What can hang from each mark:
Q: K
Y: P
P: K U
M: K U W
K: M P
W: M
U: M P

Each row was made from one small tree. Brackets hold a mark, then the marks that hang from it, in alphabetical order. Every link used is in the known rows. Write each row's tree.
Known rows:
[Y [P K [U [M W]]]]: [-11.2   1.8   6.6  12.9  22.4  -5.6 -21.0 -45.4   1.2  -5.0 -18.1  16.9
 -15.9  42.5  51.0  15.3 -37.4 -23.2 -38.9 -35.4]
[M U W]: [-34.2  -2.6  35.1  19.5  12.5 -46.9 -34.0  -9.0 -24.8  34.3   2.5 -18.8
 -44.2  46.3  55.7   6.4  29.0 -52.4  -2.4  -8.3]
[W [M [K P]]]: [ -2.7 -11.3  58.5   7.5   9.2 -35.5   1.8  -9.9 -25.4 -16.7  -6.5   5.7
   6.9  27.9  31.2  20.0  -9.5 -22.8 -56.5   4.1]
[W [M K]]: [  1.9 -12.8  52.7  15.0  13.4 -42.1   2.8 -13.3 -21.7 -19.2  -8.8  12.5
  -5.9  31.3  29.1  15.3 -16.7 -33.2 -49.3   0.9]
[Q [K [M U W] P]]: [-25.0 -23.2  37.1   7.9   0.6 -39.6 -42.9  -6.6 -11.3  -7.7  -4.6  -8.9
  31.1  34.9  52.1  -6.5  19.0 -16.7 -23.4  -9.9]
[P [K M] U]: [ 12.5   3.9  14.6  17.3  33.6 -10.1 -28.4 -71.2   6.0 -53.5 -24.5 -15.0
  15.5  67.5  -2.2  13.4 -60.2 -40.0 -20.3   1.8]
[P K U]: [ 11.4 -10.2  11.6  24.8  42.8 -13.3  -8.9 -78.9   2.9 -43.4 -21.9   1.5
   8.0  61.2  -1.9  31.5 -44.2 -43.2 -23.2  -4.9]
[Y P]: [-19.0   4.9  35.3  36.3  14.5  -6.9 -36.8 -19.1   7.0  18.6 -21.9   6.3
  -6.7  23.8  67.6  19.4  -1.7 -22.3 -51.8 -30.2]
[Y [P K U]]: [-10.0   8.7   5.1  23.8  24.8   3.3 -23.7 -64.2  14.7  -6.2 -29.0  10.6
   4.9  44.9  39.5  20.7 -33.8 -32.7 -41.1 -32.3]
[P [K M]]: [ 18.1 -10.1  27.6  17.2  33.1 -12.2 -48.4 -40.7  -9.5 -57.1 -14.0 -10.2
   3.0  47.6  24.2  22.4 -22.8 -34.8 -25.7   9.0]
[U [M K] P]: [ -1.6 -24.3  63.1  18.6  31.9 -50.1  -2.1 -20.4 -28.8   4.4  15.0  32.7
 -28.7  21.7  81.8  25.8 -21.3   7.4 -43.1 -32.3]
[P K]: [ 15.3 -24.0  22.7  26.9  42.5 -13.6 -28.9 -50.6 -12.8 -47.4 -12.3   5.4
  -4.4  41.0  25.0  38.5  -5.4 -38.5 -28.3   3.6]
[Q [K [M W] [P U]]]: [-12.9 -19.9  37.2  11.8   8.6 -32.7 -29.1 -12.1  -7.8 -14.2  -9.7   0.6
  37.9  39.6  31.5  -1.9  -7.0  -8.9 -29.2 -15.1]
[U M P]: [  4.9 -27.0  61.2  24.2  24.6 -36.2 -19.5   1.8 -32.4  17.0   9.8  27.4
 -24.6  19.0  80.9  22.3 -29.4  19.3 -47.5 -13.3]
[Y [P U]]: [-22.7  15.0  27.1  34.5  14.8  -6.8 -22.8 -38.8  17.9  19.9 -28.8   2.7
   1.8  37.0  47.9  13.2 -28.5 -25.7 -48.6 -35.9]
[K M]: [  0.6   5.8  60.6  29.0  15.3 -22.6 -55.0  -2.4  -4.2 -22.1 -15.0 -27.9
   1.9  39.1  35.7   3.5 -20.5 -24.7 -34.6   6.1]
[W [M K [U P]]]: [-17.1  -6.8  44.4   8.1   2.4 -51.1   2.1 -28.7 -22.6  11.3  -3.5   9.6
  -6.0  39.1  49.6   5.5 -15.2 -34.4 -36.0  -3.9]
[Q K]: [ -5.8 -46.5  33.9  39.8  23.3 -41.7 -20.6 -24.8  -2.7 -23.0 -13.9  25.3
  23.9  25.4  41.1  14.6  11.7 -22.6 -31.7 -20.1]
[W [M K U]]: [-18.5  -8.0  46.4  10.2   3.0 -52.1  -1.0 -24.9 -16.7  -8.1  -8.3  -3.5
  -7.6  40.1  37.7   4.0  -6.5 -46.1 -36.7   1.4]
[Y [P [U M]]]: [-22.5   8.2  30.9  29.5  13.5 -10.3 -19.6 -27.9  10.5  14.2 -23.0   6.3
  -7.2  33.2  57.9   8.4 -36.2 -16.1 -53.2 -36.7]
[P [K [M W]] U]: [ 11.2   5.3  11.4   9.2  31.8 -14.9 -27.9 -59.7  -4.5 -40.6 -16.4  -9.3
  -0.9  70.0   0.3  12.2 -54.7 -41.3 -11.6  -1.9]

Which tree is each row?
[-11.7  18.5  66.4  12.8   6.8  -9.0 -42.2 -10.6   0.3 -15.7 -16.2 -46.1
  36.3  44.6  21.7   7.1 -34.3  -6.1 -46.9   8.0]
[K M [P U]]
[-17.5 -26.2  28.0  18.3   6.6 -49.1 -39.5 -16.2 -10.5   2.1  -5.3  11.7
  14.0  40.2  57.0 -11.0   1.9 -22.0 -11.8 -19.2]
[Q [K [M [U P] W]]]
[ -8.4 -23.1  59.3  12.3  32.7 -54.2  -7.2   4.7 -33.3 -16.6  14.6  11.4
 -54.8  26.8  61.3  19.3   4.2 -22.7 -30.5 -26.6]
[U [M K W]]
[ -8.1  -8.6  44.3  25.6  26.2 -35.9  -5.1 -16.1 -12.7  -3.8  -7.1  -1.1
 -25.3  46.1  27.6  10.7 -39.7 -20.8 -31.4 -15.3]
[P [U [M W]]]
[-24.3 -25.4  44.6  15.3   2.3 -36.4 -42.5 -17.6  -0.7 -20.9 -12.1 -13.9
  46.8  32.5  49.0  -3.9  13.1 -14.0 -31.0  -7.5]
[Q [K [M U] P]]
[-12.2  21.4  57.7   1.6   5.5 -14.7 -42.9   3.3 -15.5   3.6  -6.2 -38.9
  13.4  47.4  25.2   4.6 -25.9 -10.0 -34.9   4.4]
[K [M W] [P U]]
[ -9.0  17.8   7.5  17.8  18.7   3.9 -36.0 -58.9  16.7 -14.1 -30.2   0.3
   8.4  49.6  38.8   8.5 -45.8 -30.8 -38.7 -27.9]
[Y [P [K M] U]]
[-42.4   1.2  38.0  10.5  22.7 -64.7  -9.8 -36.9 -20.3  19.5   8.7 -11.5
 -50.3  49.0  54.6  12.1  40.1 -70.2   3.4 -33.3]
[M K U W]
[ -9.9 -26.7  43.1  12.0   7.7 -32.1 -39.9   2.1 -15.2 -15.8  -4.1   3.6
  31.6  28.4  45.9   2.8  11.7  -6.8 -32.3 -11.1]
[Q [K [M W] P]]
[ -5.1   8.4  15.4  18.1  19.3   3.1 -50.1 -37.0   6.3 -17.2 -23.4   2.7
   1.3  35.6  56.4  15.1 -19.7 -26.7 -42.1 -21.3]
[Y [P [K M]]]
[-20.1  14.6  44.7  12.2   2.5 -38.9 -56.4  -1.0 -20.5  26.3   1.1 -24.7
 -21.3  50.5  60.4  -9.3 -11.3 -27.7  -9.6  -1.9]
[K [M [U P] W]]
[-26.2  10.2  29.6  20.7  16.4 -20.3 -11.7 -30.2   5.5  17.4 -16.7  12.4
 -21.4  35.7  59.4   9.5 -27.7 -23.3 -45.2 -47.9]
[Y [P [U [M K W]]]]
[ 15.9  -9.2  23.4  10.6  33.1 -15.6 -47.8 -31.4 -19.5 -45.6  -7.2  -4.7
 -12.9  50.0  27.5  19.9 -16.1 -37.1 -15.8   6.8]
[P [K [M W]]]
[  3.2  -5.6  23.6  14.0  27.0 -18.7 -50.2 -49.2  -5.5 -48.7 -14.5 -21.9
   1.5  53.5  30.2  14.0 -15.3 -44.1 -16.3   9.9]
[P [K [M U]]]
[-46.4   2.8  47.3  -1.6  17.4 -57.1 -11.1 -31.4 -24.3  23.3  12.3 -22.0
 -32.1  43.9  59.8  19.0  49.8 -54.8  -7.8 -29.1]
[M [K P] U W]
[-17.8 -27.5  34.7  26.7   7.3 -45.2 -41.3 -23.0   2.6 -24.5 -17.0  -3.0
  29.2  38.9  45.9 -10.7   3.6 -28.3 -19.9 -13.0]
[Q [K [M U]]]
[-38.6   1.5  35.9   7.1  21.6 -66.9  -6.2 -44.0 -27.9  47.5  17.3   7.9
 -47.4  48.8  72.3  15.8  27.4 -51.4   3.5 -40.1]
[M K [U P] W]
[ -5.3 -12.3  32.1   9.1  -0.3 -34.9 -14.9 -20.4 -27.1  10.3  -7.2   7.5
   1.1  41.4  46.5   6.6 -26.3 -25.1 -36.5  16.2]
[W [M [U [P K]]]]
[ 16.4 -10.7  31.9  20.4  30.6 -17.3 -37.4 -41.8 -20.2  -1.4  -2.3  18.3
   1.9  40.8  52.4  26.8 -31.5  -7.4 -28.6  -3.6]
[U [P [K M]]]
[-10.3  -9.1  51.8  28.3  31.8 -40.6   6.3 -41.9   0.8 -24.0 -10.3  -2.8
 -12.5  44.7  24.8  14.9 -40.8 -26.8 -37.7 -25.8]
[P [U [M K]]]
